(in the rows, 128 means zero)
Known rows, with every step that occurs:
gipi zosu lorul: [ 79 113 117 120 134  89 127 132 150 147 109  84  95 145 121 100 171 116
  92 203 164 111 152  85 165  85 141 149 119 151 143 110  98 106 148 118
 117 208 128]
ledon riso: [111  86 138 133 115  63 170 134 118 167 114 121 149 118 122 161 136 132
 114 137 118 145 122 136 131 128 109 109 163 162 136 126 141  89 133 159
  89 134 139]
ledon sonene zosu: [160 152 135 105 100  80 149 166 111 125 120 163 152  94 143 146 150 169
 141 131 113 144  98  94 137 109 143 166 114  67 129 138 174 124  88  85
 131 153  93]
gipi zosu ladari: [ 95 104 127 180 120 138  97 139 151 138 131  75 113 118 101 134 125  95
 100 175 144 115 132  86 141 103 109 106  98 145 157  98  96 115 149 110
 128 185 144]
lorul zosu ladari ledon: [137 131 122 112 146 177 112  91 122 127 132 100 147 139 130 106  68 137
 165  84 148 117 155 165 129 151  96 124 119 127 128 167  79 159 116 124
 126 127 156]
sabin zosu: [123 138 119 144 162 106 131 141 171 172 157 145 169 185 146 169 135 170
 135 102 115 112  98 136 135 115  69 117 124 137 158 151 114 127 162 123
  96 132 128]
ladari ledon riso mato gogi: [145 121 134 119  96 177 185 126 129 123 176 154 147 120 160 127 142 110
 124  88  41 179 122 126 125 166 131 112 166 160 102  58 123 107 117 196
 113  85  83]
lorul zosu dulo: [137 102 165 110 136  92 154  89 118 133 128 117 123 150 136 142  94 140
 144 105 186 173 111 126 158 145 117 136 122 129 157 127 122 172 119 116
 152 189 144]
pupud zosu ladari mato gogi: [ 82  94 139 160 206 151 126 103 122 101 132  91 152 120  84 142  73 108
 145 117 121 165  99 104 178 126  65 122  57 141 146 114 173 146 172 105
 169 144 150]
dulo zosu ladari mato: [103 100 103 170 179 163  89 122 136 130 172 134 102 138  82 137  93 114
 112 105 160 103 182 168 115 141 140 110 124 142 100 138 105 144 132 110
 136  90 154]
lorul zosu ladari mato gogi: [119  91 115 153 199 173 137  83 125 114 186 107 163 127 102 148  61 126
 156  66  94 168 122 111 176 126  58 111  79 102 136 148  92 188 137 107
 186 148 121]
sonene zosu: [122 134 134 146 138 106 127 162 133 146 124 151 133 147 131 160 152 167
 160 137 140 135  72 123 144  94 108 137 122 102 147 125 140 130 121  94
 120 126  93]
mato ladari: [ 74 112 132 162 167  93 121 101 167 196  81 124 102 168 134 145 176 114
 143 147 124 101 119 108 147 126 101  98  93 147 130 156 133 104 153 120
 152 137 145]
dulo zosu ladari ledon riso limul: [148  94 100 103 123 206 143 115 110 115 141 141 116 129 156 126 119  68
 102 126 118  89 206 161  79 199 154  86 152 157 115 131  57 143 100 180
  72  17 152]
ladari mato: [112 125 136 147 178  80 116 125 155 163 163 167 156 133  87 148 114 133
 150  97 116 141 150 141 143 109 116 117 148 109  91 151 145 145 164 126
 121 144 136]
dulo zosu: [120 104 124 140 141 123 118 139 143 197 121 151 103 167 141 155 150 151
 127 162 183 117 157 134 136 172 147 125 129 161 121 138 102 122  81  96
  87 117 122]
ledon sonene zosu dulo: [192 131 163  93  72  62 147 142  93  76 127 144 122 104 132 136 134 143
 117 131 156 169  88 108 145 116 187 176 130  74 142 112 197 136  99  89
 175 161 106]
sonene zosu ladari mato: [111 124 109 172 163 147  85 142 115  81 179 120 131 104  60 146 101 119
 129  76 101 129 102 157 119  69  99 136 130  77 129 152 137 151 164 110
 179 103 130]
pupud zosu gefigiz: [144 137 151 128 147 104 136 158 148 153  85 104 138 114 128 132 109 150
 167 189 199 147  54 107 138 126  81 117  98 139 156 120 178 122 109  67
  54 141 162]
gipi zosu dulo: [140  86 169 133 103  71 124 133 156 124 122 108 101 149 123 124 126 119
  97 163 193 162 120 101 169 121 162 130 134 140 147  61 136 128 152 129
 141 209 149]
sabin zosu lorul: [ 97 142 106 126 191  98 134 116 150 134 137 102 146 183 137 141 157 155
 121 140 145  82 103 137 137 104  89 157 118 135 153 175 105 111 177 128
 114 139 133]
sonene zosu gefigiz: [185 128 127 126 114 135 120 185 128 126 132 133 123 110 123 151 136 167
 155 162 161 143  35 125 122  82 113 114 133  78 160 124 148 139  94  76
  82 106 101]
ledon sonene zosu lorul: [134 154 112  70 111  73 147 127  83 101 113 118 130  90 129 115 174 156
 119 171 136 111 109  94 141  90 161 206 113  82 129 167 165 115  98  86
 146 160  81]
ledon sonene: [147 124 149 118 108  47 157 127 143 170  91 177 151 110 139 149 131 138
 134 144 123 139 137  89 134 146 163 138 102 118 115 147 168 121  86  96
 107 176 122]
mato ladari ledon riso zosu: [ 98 128 130 122 134 176 120 124 120 152 105 101 142 153 141  98 152 123
  80 105  87  89 173 145 118 154  92  70 139 158 118 123  87 128 175 220
 166 115 126]
riso mato: [104 167 119 162 136 112 130 135 171 171 135 153 118 129 125 156 160 106
 160 107  95 136 112 126 109 142 144 102 125 149 129  90 132 122 132 108
  96 130 109]
mato ladari ledon riso limul: [123 113 134 101 141 127 171  95 142 159 115 167 126 130 164 114 157  83
 125 108  83  96 174 136  85 157 109  73 136 156 110 153  88 129 175 212
 122  48 157]
ladari mato gogi: [121  91 151 148 186 107 140 120 156 164 179 171 158 143 104 154 115 119
 145  87  81 168 138 107 183 119 116 119 115 113 109 126 147 145 146 132
 141 137 106]
ladari ledon sonene zosu pupud: [176 194 137  60  67 126 109 159 119  87 101 202 139 105 173  75 123 187
 141 143 135 134 135  92 129 106 180 212 138  62 100 160 135 125  96  88
 128 161 117]
ledon ladari mato: [ 87 138 133 169 163  70 114  98 188 189 158 172 153 164  88 149 121 105
 154  70 119 137 146 156 169 118  89 127 142 146 100 145 154 156 153 148
 126 130 109]
ledon riso zosu sonene: [ 91 114 106 160 116 145 169 144 129 140 107 116 146 146 163 114 142  94
  79 161  78 144 168 120 148 131 136 112 150 120 136 117 116 124 143 156
  93 193 126]
zosu dulo: [133  82 159 129 130  53 134 102 139 142 123 123 107 150 112 150 108 115
 131 137 175 156 113 137 146 132 161 116 137 151 142  97 161 139 143 118
 132 151 155]
dulo zosu ladari ledon: [128 110 117 137 130 192  84 116 143 131 124 118 103 152 130 105 102 125
 136 145 164  78 177 180 105 183 154 128 134 154 106 136  75 127  81 125
 117  79 149]
zosu ladari: [104 105 119 158 144 120 107 106 141 153 107  95 119 139  98 158  94 104
 158 143 136 115 111 134 131 128 113  92  96 150 137 146 135 117 138 110
 128 123 144]

Rows:
[148 144 117 123 118 122 109 138  93  69 177 146 158  66  79 136  97 130
 111  87  95 127 124 130 113  76 132 149 107  53 112 160 173 160 135  96
 185 128 109]
ledon sonene zosu ladari mato
[ 99 108 136 125 130 122 131 115 138 159  96 109 116 142 139  96 146 131
 113 132  96 101 158 155 108 140 103 106 156 168 109 155 128  86 152 205
 149  98 162]
mato ladari ledon riso
[175 119 128 123 150 141 138 139 150 169 118 129 151 123 147 140  99 168
 169 143 174 149  82 113 142 118  74 108 121 110 158 155 107 161  85  69
  65 163 130]
lorul zosu gefigiz
[ 76 122 111 173 118 118 148 112 133 176 109 111 101 121 128 143 193  91
 104 124  76 138 104 125  94 121 113  90 136 194 137 100 126  94 172 179
 144 102 132]
ledon riso mato ladari
[ 98  76 112 163 161 197 145 121  76  85 171  83 176 107  70 146  71  79
  68  76  57 170 146 118 167 124  63  52 111 111 135  91 123 156 188 174
 184 122  94]
ledon riso zosu ladari mato gogi
[111 128 109 177 158 149 104 126 143 126 153  97 151 164 119 173 111 148
 123 108 128  92  84 154 127 107  61 115 111 136 171 163 115 131 165 118
 132 105 146]
sabin zosu ladari
[136 142 123 134 118 182  94 141 104  74 137 105 116 130 128 129 106 146
 163 109 126 104 100 155 114 112 127 139 133  94 129 143 122 131 124 122
 151  77 136]
sonene zosu ladari ledon
[102 151 141 102 130 131 126 125 146 158  96 166 133 160 154 121  98 174
 167 141 197 165 129  94 170 120  79 165 129 135 142 162  77 136 129  69
 107 208 153]
lorul zosu pupud
[100 130 113 115 142 106 125 138 105 107 111 103 111 136 135 136 170 150
 156 165 157 115  88 120 135  82 132 175 127 100 141 154 136 115 133  89
 146 121  91]
sonene zosu lorul
[187 141 157  75  76 111 129 100 106  74 104 144  85 117 156  80 148 141
 112 124 121 115 115 115 116 118 187 181 120  86 120 142 166 130 119 144
 233 113 132]
mato ladari ledon sonene zosu dulo
[103 122 126 124 116 138 112 143 160 166  79 184  87 177 154 122 136 158
 126 189 226 139 151 103 149 146 162 161 132 163 122 153  76 106  94  76
  84 144 145]
dulo zosu pupud
[116 106 162 116 140  60 152 112 120 120  85  94 102 148 122 134 101 127
 146 161 217 166  80 121 154 146 118 141  96 163 153  90 187 129 156 114
 144 179 185]
pupud zosu dulo
[123 143 107 131  81 175 129 123 109  86 147 100 125  85 110 123 108  76
 117  91  66 128 144 176  65 154 136 107 168 173 123  89 115 114 137 185
 110  72 146]
zosu ladari ledon riso mato
[146 158  92 136  65 216 126 142  81  45 173  92 116  83 119 123 122 119
 112  84  73 140  97 174  56 107 128 145 184 132 137  81 120 125 133 179
 137  55 111]
sonene zosu ladari ledon riso mato
[151 104 149 151 110 123 118 187 168 154 127 119 122 112 127 127 142 139
 112 199 178 143 106  88 140  88 106  93 125 122 153  93 102 131 107  82
  50 199 133]
gipi zosu gefigiz
[ 84 155 140 154 149  76 165 112 166 150  64 126 133 172 170 119 137 116
 164 190 163 148 113 100 162 137 131 174  74 139 144 154 166  99 122 100
  81 211 188]
pupud zosu sonene
[134 124  94 142  73 228 120 123  93  93 160 106  85 108 132 115 133 101
  80 104 113 116 181 191  57 186 166 113 172 194 119  85  84 119  87 187
  98  37 137]
dulo zosu ladari ledon riso mato
[150 103 150 118 106  91 134 140 117  93 134 113  99 149 121 149 141 145
 140 125 176 167  53 130 138 110 146 146 142 108 155  96 165 134 125 111
 168 127 121]
sonene zosu dulo
[168  97 129 142 130 150 117 164 155 173 109 148 102 141 134 146 136 161
 129 184 201 113 125 130 119 145 150 101 122 138 134 130 107 135  57  70
  36  91 124]
dulo zosu gefigiz
[170 139 120  95 102 164 112 112 108 119 109 145 124 115 146  93 101 123
  99 147 143  75 208 145 100 189 194 150 109 125 100 155 119 132  47 121
 124  92 134]
dulo zosu ladari ledon sonene
[187 180 149  69  85 118 141 153 102 101 122 183 148  96 163 105 143 170
 152 114  98 126 136 123 110 128 159 172 138  60  98 153 163 120  80 115
 123 131  94]
ladari ledon sonene zosu
[139 209 129 120 117 139 133 110 159 156 109 187 113 100 156  85 176  95
 133 105  54  91 163 108  90 161 171 130  96 143  90 117 137 121 119 151
 159 122 111]
riso mato ladari ledon sonene
[145 157 126 112  90 133 154 141 131 122 160 143 135 106 145 119 135 103
 129  89  69 149 156 165  75 150 151 117 197 170 106  93 134 116 114 199
  80  91 128]
ladari ledon riso mato
[146 117 121 122  83 182 116 147  72  61 146  77 131 105 122 106 102 143
 125 101 104 121 110 170  96 113 109 135 170 113 140 141 122 115 126 169
 140  70 139]
sonene zosu ladari ledon riso
[ 85 111 100 107 138 120 147 124  80 121  97  63 139 130 113 120 155 119
  66 157 126 108 160 123 152 130 108 104 137 150 154 115 110 124 169 167
 135 143  95]
ledon riso zosu lorul
[159 216 132 114  95 167 127 127 129 109 124 182 112  91 163  93 195 132
 134  94  62 106 120 116  84 130 165 165 113 100 113 111 152 131 114 138
 187 101  90]
riso mato ladari ledon sonene zosu
[167 144 125  99  98 121 118 106 122 109 113 144 146  94 123 107  84 111
 143 132  87  97 171 129 118 154 161 141 111 111 109 157 159 122  97 116
 124 124 144]
zosu ladari ledon sonene
[161 181 126  44 105 109 128 121  84  74 109 133 135 101 157  77 161 162
 135 151 117  96 154 114 125 101 184 219 135  70 101 179 154 122  89 117
 146 126  98]
ladari ledon sonene zosu lorul
[ 94 110 124 179 154 138  85 132 152 101 177 109 135  94  63 115  92  88
  97 117 132 126 167 124 132  77 109 104 117 116 121 104 103 145 183 134
 148 178 156]
gipi zosu ladari mato
[159 115 152  83 100 143 142 133  85  85 133  94 141 148 136  95  98 118
  74  95 131 149 175 161 144 169 152  87 191 141 131  69 129 151 154 215
 155 123 132]
ladari ledon riso zosu dulo
[108 181 127 147 149 166 109 100 179 161 117 150  97 143 141 112 182 104
 150  92  88  91 143 138  86 144 149 107 131 158 103 110 115 117 155 170
 158 100 134]
riso mato ladari ledon
